Each row was made from one walk, in order. Every step used is in the known rows, and no mark comes twice. Write each row's walk.
Known rows:
tavoz, larir, venime, zuga, lerif, bodo: [  0  19  48  40 -13 -20  -5  23 -45  -9 -17 -34   0 -13   3   3  42   8
  53 -15 -12   4  -8   2 -15  43 -17  13  19 -69 -51 -28  18 -41   2   9
 -27]
nufes, voro, bodo, lerif: [ -4   0  57  37 -19 -34 -50  47  11  15  -5 -12 -28   6  38  36  35  20
  34 -21  -8  23 -16 -30 -22 -12  -9  12  39 -20 -51 -37 -24   9  45  13
 -46]
venime, zuga: [  2  40  14  14 -18 -30  21  19 -16   6 -24  -9 -15 -13  23  23  24  17
  30 -14   2  19 -18  -2   1  -4 -10  15  32 -27 -29 -35 -15 -24 -15  15
 -23]
zuga, venime, larir, tavoz: [  6  -3  27 -13 -14   7   8  41   1   3 -27 -31 -12  -3  26   3  24 -23
  27 -20 -24  11 -32 -47 -32   4 -21   1  17 -13 -27 -42 -35 -16 -36  37
   3]
tavoz, larir, venime, zuga, lerif, bevetak: [-10  29  43  25  -1 -22   4  15 -36 -11 -36 -32  -9 -23  18  -3  44   5
  58 -23 -18  18  -1  -1 -16  37 -25   4  18 -48 -56 -17  13 -44   3   5
 -15]
muvelap, goril: [ 12  32  31  19 -10 -25  13  34   2  -6 -12 -13 -22 -15   6   9  18   2
   2  -3   5   8 -37 -20 -10   9  -9   8  28   7 -11  -9 -13 -11  19  24
 -18]
sedun, dovam, goril: [-20  33  32 -28  -4 -34 -11  33   8  -3 -26  11 -53  -6   8  21  19  11
  14 -22   4   2 -21 -31 -30  20 -17  21  16  14 -21 -22   5 -42  10  10
  -7]
zuga, lerif, bodo, voro, sedun: [ 25  13  71  19   5 -43 -44  17 -17  13  -7 -27 -28 -14   1  15  22  29
  10   0   7  -3 -24 -10 -23  38  31  11   5 -18 -27 -20  -3 -20  -7  32
 -37]
nufes, voro, sedun: [-13  17  41  30 -24 -55 -11  18  19  33 -10 -17 -20  -7  34  24  16  32
  20 -21   2  15 -28 -20 -12   5  12  -2  37   2 -28 -34 -16 -18  12  19
 -23]
voro, bodo, lerif, zuga: [  6   4  50  16 -21 -28 -30  18 -24  11 -15   3 -21 -11  24  36  41  14
  44  -8 -15  17  -7 -26 -17 -11 -11   1   2  -7 -57 -33 -13   8   8  14
 -37]
bodo, lerif, zuga, venime, larir: [-13   9  45  -6 -31 -16 -27  22 -13  25 -26 -29  -4   5  26  32  41  -7
  50 -20 -10  -1 -11 -40 -28  -8 -16 -31 -12   8 -55 -43 -22  -5 -44  30
 -10]
larir, venime, zuga, lerif, bodo, voro: [ 10  23  63  41  -2 -34 -13  21 -40   0 -15 -26 -13 -12   4   9  37   4
  38  -9  14   5 -23   6 -23  45 -11  27   9 -39 -38 -42  -2 -25 -13  13
 -36]
zuga, venime, larir: [-10   9  30  -1 -23  -5 -10  34  13  -3 -13 -31 -16  -3  28  13  21 -12
  23 -20 -12  12 -21 -42 -23   5  -4 -16  17   5 -27 -43 -28 -24 -40  32
   5]
voro, bodo, lerif, bevetak: [  5  11  49   6  -2 -33 -31  32 -14   0 -14   5 -22 -11  33  16  42  24
  43 -16 -22  26 -11 -36 -22 -11  -8   7   9  -4 -53  -7 -16  -4  19  15
 -32]
sedun, dovam, zuga: [-14  25  33 -22  -9 -30 -25  37   0  -1 -36   7 -46 -13  20  19  11   5
  12 -21  -1   6 -25 -21 -20  27 -28  10  23  -4 -18 -46   9 -51  -4  19
 -15]
seve, dovam: [ -5  32  39   2  -6 -15  -3  25  -4 -15 -20 -19 -32  -8   0   5  24   7
  14 -11  -3  20 -16 -14 -30  15 -28  18  27 -13 -34 -22 -12 -28 -32  11
 -15]
sedun, dovam: [-11  19  22  -9 -17 -22 -34  46   3  -7 -12  -3 -31  -8  21   8  14  22
  -4  -3  -3   1 -21 -24 -18  13 -13  17  16   8  -8 -35  -1 -43   0  13
   1]
nufes, voro: [-13  20  43  25 -23 -34 -20  29  23  21 -14 -29 -20   0  24  23  26   8
  10 -14   0  13 -25 -25 -19  -4 -14   8  46 -16 -25 -43 -24 -13  30  16
 -22]
lerif, bodo, voro, nufes: [ 17  29  54  25   0 -48 -41  33 -16  23   2 -17 -30 -10   9  20  25  15
 -17  15  12  -1 -30 -34 -26  36  21  14  12  -8 -21 -30 -15  -4  15  20
 -24]
tavoz, larir, venime, zuga, dovam: [-22  31  37  34  -5 -27  26  25 -26   3 -33 -25 -12 -20  20   3  39   3
  54  -3 -12  17 -16  -7   9  37 -41   6  15 -49 -59 -23   3 -45   3   2
  -4]
muvelap, goril, dovam, zuga, lerif: [ 27  24  57   5  24 -42  20  17  -2 -12 -46 -19 -44 -20 -14  34  22 -15
  36 -16  -7  16 -27  -9 -13  37 -32  23  34  -6 -27 -11  -8 -18  17  44
 -34]
bevetak, lerif, zuga: [ -8  20  37 -19 -13 -28   1 -18 -22  16 -40 -24 -14  -2  12  29  40  20
  15  11   8  22  -9 -17 -17  -5 -20   7  25 -31 -44 -45   7 -32  -3  32
 -17]
muvelap, goril, dovam, zuga: [ 13  28  43   4  10 -47  40  17  -1  -1 -39 -10 -32 -17  -5  30  20 -13
  19 -12  -2  10 -38 -18  -7  31 -38  16  31   2 -30  -8 -14 -13  19  40
 -23]
dovam, sedun: [ -8  28  26   0 -29 -22   6  36  -9  35 -17 -10 -20 -12  18  18  28   2
  -3 -19 -18  19 -25 -24 -13  -4  -6   2  32 -17 -22 -14 -14 -25 -30  11
 -22]
bevetak, lerif: [ -5  14  36 -16  -9 -17  -5   8  -5   0 -32 -25 -19   6  19  19  32  32
   7  12   4  25 -18 -19 -20  -1 -18  17  37 -41 -35 -36  -1 -40   9  33
 -16]
dovam, zuga, venime, larir: [-12  20  44 -13 -10 -11  -1  21  11   2 -40 -15 -32 -12  23  22  18 -28
  44 -36  -8  16 -25 -38 -23  18 -22 -24  25  -9 -36 -54 -14 -32 -38  37
 -12]
bevetak, lerif, zuga, dovam: [-11  26  49 -19   8 -41   7 -11 -15  19 -52 -28 -27  -9  12  26  41  16
  29  20   4  30  -7 -22   2   1 -30  14  16 -37 -49 -42   0 -36  -5  31
  -6]
tavoz, larir: [ -9  22  27   4 -25 -10  -4  23 -10   1 -20 -26 -11 -11  19  11  31  11
   7   3 -18   3 -20 -22 -14  20 -14  -6  26 -36 -41 -15   0 -36  23  14
 -11]
larir, venime: [-13  17  45  19 -25 -21   5  17 -10  -7 -16 -10  -6 -11  11  -2  31   1
  28  -7  -4   6 -29 -16 -32  26 -42   8   8 -11 -26 -37 -11 -36   0   5
  -3]
seve, dovam, zuga, lerif, bodo: [ 10  31  75   0  20 -23 -17  20 -20 -18 -37 -22 -43 -18 -24  14  30  -5
  47 -30  -2  20  -4  -5 -42  38 -27  22  34 -52 -43 -36  10 -39 -36  22
 -50]
venime, larir: [  3   8  35  -7 -26 -22  -7  31  -7  -8 -14 -29 -19  -9  24  10  26 -13
  14 -21   2   6 -25 -40 -25  10 -26  -7  10  11 -31 -49  -7 -32  -3  19
  10]
venime, zuga, lerif, bevetak: [ 14  45  34   5  14 -39  -2  15 -21  -4 -37 -21 -22 -25  17  16  35  17
  51 -25  -8  31   3   0  -9   0   1  19  28 -31 -31 -22  -9 -31 -18  18
 -32]
sedun, dovam, zuga, lerif: [  2  20  51 -22   7 -25 -47  39  -2 -14 -43   0 -58 -18  11  19  13   6
  35 -28  -6  12 -10 -10 -28  32 -22  14  25 -16 -17 -51  17 -55  -3  24
 -27]
muvelap, goril, dovam, zuga, venime, larir: [  9  15  44   1  10 -32  32  25   7  -4 -33 -23 -35 -10   3  30  17 -32
  32 -25  -7  12 -36 -34 -13  32 -29  -1  26  19 -34 -21 -22 -11 -18  50
 -11]
nufes, voro, sedun, dovam, zuga: [-23  16  45   7 -16 -58 -31  34  20  29 -23  -1 -44 -11  39  27   5  25
  24 -36   5  13 -27 -20 -12  21   3   1  39   7 -26 -46   5 -36   4  21
 -27]
dovam, goril: [-12  41  41 -18  -7 -35  23   2   8   6 -33   1 -40 -10   1  27  30   2
  28 -19   1   9 -23 -27 -27  14 -21  12  21  -9 -34 -12 -10 -24  17  13
 -15]
muvelap, goril, dovam: [ 16  20  31  16   1 -41  33  22   3  -5 -16 -21 -21 -11  -6  25  23   1
   5   4  -4   7 -37 -22  -6  22 -23  21  25  13 -20   1 -24  -6  19  34
  -9]

Which walk is each row?
[  2   7  46  -5  -8 -27 -10  11 -20   4 -14 -30  -5   9   1  15  38  39
   5  15   6  14 -21 -23 -18   5  -6  23  32 -58 -33 -34   5 -35   7  36
 -26]
bevetak, lerif, bodo
[-17   9  35 -21 -16 -13  -3  -4 -12  13 -34 -39 -18   6  21  28  36   0
  26  -3   3  26  -7 -37 -17  -4  -9 -10  18 -18 -48 -58  -3 -27 -41  44
  -1]
bevetak, lerif, zuga, venime, larir
[ -6  24  37  32 -13 -12   4  22 -35 -14 -30 -31 -13 -16  16   8  37   6
  56 -15 -14  14  -6   5 -19  41 -24   9  22 -54 -54 -30  16 -46   2   6
 -21]
tavoz, larir, venime, zuga, lerif
[  8  22  54  17 -12 -36 -24  25 -14  20   3 -24 -14  -2   4  13  30  13
 -22  14  13 -13 -42 -25 -16  30   5   7   5 -13 -23 -26 -17 -10   9  25
 -25]
lerif, bodo, voro
[-11  29  28  31 -23 -30  24  15 -28  -4 -23  -8  -5 -13  20   9  33   6
  46 -17   3  15 -23  -2 -13  19 -34  16  16 -23 -33 -44  -9 -34 -19   2
 -14]
larir, venime, zuga
[  3   6  42 -25  -5  -2  14  32  -1   9 -50 -16 -27 -12  21  12  20 -36
  47 -33 -21  14 -34 -41 -31  20 -32  -8  25 -27 -38 -53 -21 -27 -40  42
 -13]
dovam, zuga, venime, larir, tavoz
[ -3  14  25  -1 -16 -40  23  22 -10  31 -22 -18 -17  -7   9  33  33   4
   1 -12 -27  16 -27 -24 -10   9 -24  19  29  -7 -35  -5 -25 -21 -28  21
 -16]
goril, dovam, sedun
[-15  20  42  -1 -29 -17 -24  15  -8  32 -31 -16  -2   6  19  36  42  12
  49  -5 -17   3 -12 -27 -23 -11 -11 -19  -2  -4 -48 -31 -28   0 -38  27
 -25]
bodo, lerif, zuga, venime
[  9   3  47  17 -17 -19 -35  39 -10  -3  -6   5 -25  -5  29  27  35  23
  36 -10 -17  20 -15 -27 -23  -7  -9   9  13 -16 -48 -23 -17   0  19  12
 -37]
voro, bodo, lerif
[  0  -2  41 -18 -27  -6 -11  32 -22  31 -39 -28   1   7  26  23  44 -16
  54 -18 -22  -2 -18 -44 -37  -6 -29 -14  -8  -6 -57 -44 -27   2 -40  34
 -13]
bodo, lerif, zuga, venime, larir, tavoz
[ -8   7  44 -15   1 -30  19   7   6   1 -43 -20 -28  -6  14  36  24 -25
  40 -26 -21  14 -28 -38 -20  30 -40  -5  22  -4 -48 -41 -24 -27 -36  46
  -9]
goril, dovam, zuga, venime, larir
[ -6   5  57  35 -22 -38 -45  28  -3  30 -12 -13 -24   0  30  45  41   8
  40 -21  -6  18  -8 -27 -21 -16 -10   3  28 -13 -59 -46 -17  16  33  12
 -47]
nufes, voro, bodo, lerif, zuga
[ -6  17  36  -3 -13 -43 -37  35   1  19  -6  -3 -43 -10  39  13   4  36
 -20   3  12  -2 -41 -22 -14  39  21   0   1  37 -20 -25  -2 -30 -12  22
 -11]
bodo, voro, sedun, dovam
[-18  34  35  31  -6 -41  37  37 -28  27 -33  -9 -19 -21  24  11  34  -4
  52 -22  -8  30 -19  -7   6  17 -39  18  17 -31 -43 -29 -11 -35 -45  -2
 -15]
larir, venime, zuga, dovam, sedun
[ 21  -4  32 -19 -19  -9  15  43 -17   1 -29 -30 -14 -10  23  -3  28 -24
  19 -22 -12   3 -33 -47 -35   9 -42  12  12 -13 -33 -48 -12 -25  -2  25
   4]
venime, larir, tavoz
[ 13  36  45  15  -1 -40 -38  32  -5  15 -17 -14 -51 -13  27  23  14   9
 -18  15   8  14 -29 -28 -30  35  10   8  18  17 -24 -34 -22  -7  17  17
 -14]
bodo, voro, nufes
[ 23  14  61  15  -1 -28 -34  21 -16  -6 -12 -27 -15 -14 -14  13  33  13
  27  -8  -5   4 -10 -14 -29  17   1  22  18 -43 -20 -28  -5 -28   2  24
 -34]
zuga, lerif, bodo
[  3   8  58  -2  -5 -44 -20   5 -21  25  -9 -26 -16   6  16  19  29  52
 -13  20  20   7 -34 -21 -12  25  24  12  17 -26 -36 -27   6 -28  -3  42
 -28]
bevetak, lerif, bodo, voro, sedun
[-12  31  42  -7  -6 -13   3  11  12  10 -45  -1 -27 -13  15  28  17  -7
  34 -19 -16  18 -25 -25 -17  14 -14 -12  34 -25 -27 -34 -23 -28 -30  34
 -30]
dovam, zuga, venime
[ -8  31  37   1   1 -37  14  42  -1  40 -32 -15 -34 -20  17  15  31  -1
  14 -11 -19  30 -20 -27  10   2 -20   8  22 -20 -31  -9 -22 -31 -30  10
 -12]
zuga, dovam, sedun
[-20  16  40  21 -28  -9   3  20 -18  -7 -19 -25  -3 -10  15  -3  38   0
  25  -5 -15   1 -23 -17 -26  41 -36  -4  13 -35 -47 -23   6 -43  21   4
   1]
tavoz, larir, venime
[-12  45  55 -14  23 -49  31  10  11  13 -47  -2 -52 -18   0  22  34  -4
  44  -9  -4  20 -19 -33  -6  19 -32  19  15 -13 -41  -8 -19 -30  15  12
  -5]
zuga, dovam, goril
[-21  12  34  17 -24 -54 -36  40  21  28  -4  -9 -32  -4  43  21   7  40
  13 -22   4   9 -24 -24 -11   9  16   7  33  18 -20 -40  -3 -30   8  15
 -14]
nufes, voro, sedun, dovam
[ -5  47  21  15   2 -45  35  40 -20  42 -34 -12 -30 -23  24  26  30   2
  36 -19 -12  37 -13 -11  27  -8  -9  18  31 -35 -39 -20 -18 -28 -50  10
 -26]
venime, zuga, dovam, sedun
[-16  23  42 -11  -2 -35 -36  27  12  26 -25   5 -54 -11  40  24  -2  24
  -1  -7   3   5 -41 -20 -10  46  25 -13   9  30 -26 -31  -8 -30 -40  37
 -24]
bodo, voro, sedun, dovam, zuga, venime
[ -2   4  51 -11  -1 -46 -45  22 -18  18  -6 -20 -29   8  24  14  22  61
 -21  18  23   4 -34 -23 -11  31  25  18  13 -13 -31 -32  18 -40  -5  41
 -25]
bevetak, lerif, bodo, voro, sedun, dovam
[ 24  30  41  24   1 -35  -9  21 -29  -3 -17 -22 -13 -14  -1  24  33  17
  47 -14   2  13  -4   4  -5   4   9  26  28 -58 -28 -35  -3 -24 -19  21
 -45]
venime, zuga, lerif, bodo
[ 19   8  72  -1  21 -50  -3   0 -17  -1 -41 -20 -27 -14 -19  36  36  -2
  45 -16 -14   8 -17 -12 -25  38 -34  25  26 -42 -45 -28  -8 -31   2  39
 -39]
goril, dovam, zuga, lerif, bodo
[ -8   2  30 -35  -3  -3 -14  58   3   2 -42  -7 -43  -9  28   7  10 -23
  30 -36 -17   7 -31 -42 -30  29 -30   5  19  -5 -25 -55  -4 -41 -35  37
  -7]
sedun, dovam, zuga, venime, larir, tavoz
[-17  29  32 -21 -11 -53  -2  17   5  10 -21  19 -49 -17  22  20   9  37
  26 -29   4   5 -23 -29 -20  26  12   8   8  32 -28 -11  13 -44  -8  13
  -8]
voro, sedun, dovam, goril
[-13  20  36 -17 -11 -50 -16  24  -2  12 -29  18 -41 -24  30  17   1  34
  27 -25  -1   9 -27 -19 -14  27   2  -6  16  17 -23 -33  16 -54 -23  23
 -17]
voro, sedun, dovam, zuga
[ -8  38  46   0   1 -47  13  -4 -11  28 -41 -17 -24 -29   5  23  34  -3
  33   5  -7  14 -11 -23   3   6 -30   1  -2 -12 -40 -32 -16 -22 -12  12
   0]
lerif, zuga, dovam
[  9  -5  41 -26   9 -20  33  17  -5  10 -55 -24 -24  -8  13  26  27 -33
  45 -25 -30  12 -35 -41 -25  27 -49  10  22 -20 -51 -40 -33 -20 -32  51
  -9]
goril, dovam, zuga, venime, larir, tavoz
[  4  11  57  -4  -2 -28 -25  13 -18  14 -13 -36 -18  13   8  19  39  34
 -19  25  19   7 -34 -22 -17  21   3  20  24 -41 -35 -35   1 -24  13  40
 -28]
bevetak, lerif, bodo, voro
[-19  19  33 -16 -12 -14   1 -14  -8  18 -37 -27 -14   5  14  30  35  20
  23  13  -2  26  -6 -24 -14  -9  -3  -2  27 -33 -39 -45 -10 -24 -34  42
 -18]
bevetak, lerif, zuga, venime
[ -8   8  60  27  -5 -43 -49  40  11  20  -9 -12 -24  -2  40  24  43  19
  40 -28 -14  28 -13 -36 -22 -16  -5  10  34  -9 -54 -23 -24   7  42  13
 -41]
nufes, voro, bodo, lerif, bevetak
[-11  14  23  -7 -22 -46 -22  32   1   7  -9   8 -31 -18  33  10   2  46
  10 -13  -1   5 -24 -21 -10  17  14   3   6  26 -14 -23   4 -46 -22  16
  -3]
voro, sedun, dovam
[ -3   7  43  17 -20 -13 -33  19 -12  15 -13   5 -19  -8  27  39  38  11
  50  -9 -22  21  -5 -32 -17 -15   2  -7   3  -8 -51 -26 -25  14 -18  21
 -36]
voro, bodo, lerif, zuga, venime
[ 26  33  49  25   8 -36 -23  26 -30   7 -15 -28 -23 -10   3  26  31  15
  22  -2  14   7 -16   5  -8  20  15  26  22 -44 -31 -38  -6 -15 -14  27
 -50]
venime, zuga, lerif, bodo, voro
[-17   5  55  39 -20 -26 -45  31  14  33 -11 -13 -22   4  36  49  39   8
  47 -21 -15  25  -8 -33 -14 -20   6  -3  32 -12 -56 -43 -33  25   6  21
 -47]
nufes, voro, bodo, lerif, zuga, venime
[ -2  15  53  13  -7 -36 -20  37 -28  43 -24   4 -35 -20  25  36  45   2
  44 -19 -25  32  -4 -30   2 -13 -13   5   1 -14 -62 -15 -13   5 -21   8
 -38]
voro, bodo, lerif, zuga, dovam, sedun
[-12  33  42  31  -1 -40  29  23 -22   3 -35 -11 -14 -21  18   7  33   1
  63  -9  -1  24 -22  -5   5  24 -45  21   8 -29 -42 -40 -15 -37 -21   1
  -5]
larir, venime, zuga, dovam
[-24  31  33  32 -11 -27  31  40 -36  27 -33 -24 -16 -20  25   7  41  -6
  44 -18 -20  24 -16 -10  10  32 -30   3  23 -53 -61 -13   6 -43 -22  -2
 -11]
tavoz, larir, venime, zuga, dovam, sedun
[  6  20  60 -12   8 -46 -48  25  -3  12 -32  -2 -66 -19  30  21   4  22
   7 -14  11   6 -31  -7 -19  56  15   1   8  20 -28 -37  13 -41 -14  29
 -27]
bodo, voro, sedun, dovam, zuga, lerif
[  1   6  27 -14 -21  -8  13  11 -15  23 -35 -29 -10 -13  17  15  31 -31
  34 -16 -17   5 -20 -43 -27  -1 -18  -9   4  -7 -36 -51 -25  -7 -49  34
   1]
lerif, zuga, venime, larir, tavoz
[  5  15  57 -14   9 -32 -51  38 -11  -8 -30  -5 -46 -16  -4  17  19  10
  29 -23  -2   2 -12 -15 -27  35 -15  20  22 -30 -18 -46  20 -51  -3  26
 -34]
sedun, dovam, zuga, lerif, bodo
[  0  45  26  17   8 -44  26  24  -9  13 -37 -11 -28 -21  22  23  27  11
  46  -3  -1  30 -15  -8  21   0 -21  21  19 -32 -39 -28 -22 -30 -18  13
 -16]
venime, zuga, dovam
[ 18  22  72  -1  10 -34 -23   9 -16  -2 -38 -13 -30 -21 -12  22  31  -1
  46 -24  -6   8 -14 -10 -30  31 -16   9  26 -53 -31 -40   5 -37   0  30
 -47]
dovam, zuga, lerif, bodo
[-19  34  53 -32  19 -50  28 -25 -13  25 -62 -20 -45  -8   0  37  44   9
  45   5   8  30  -5 -26  -7   7 -32  18  19 -31 -60 -32   5 -35   3  28
  -8]
bevetak, lerif, zuga, dovam, goril
[-15  18  30  -5 -26 -16  -4   3  -6  15 -24 -29 -13 -10  17  23  26 -22
  26 -19  -8   8 -13 -39 -19  -2  -7 -26   1  13 -35 -55 -20 -13 -51  29
   3]
lerif, zuga, venime, larir
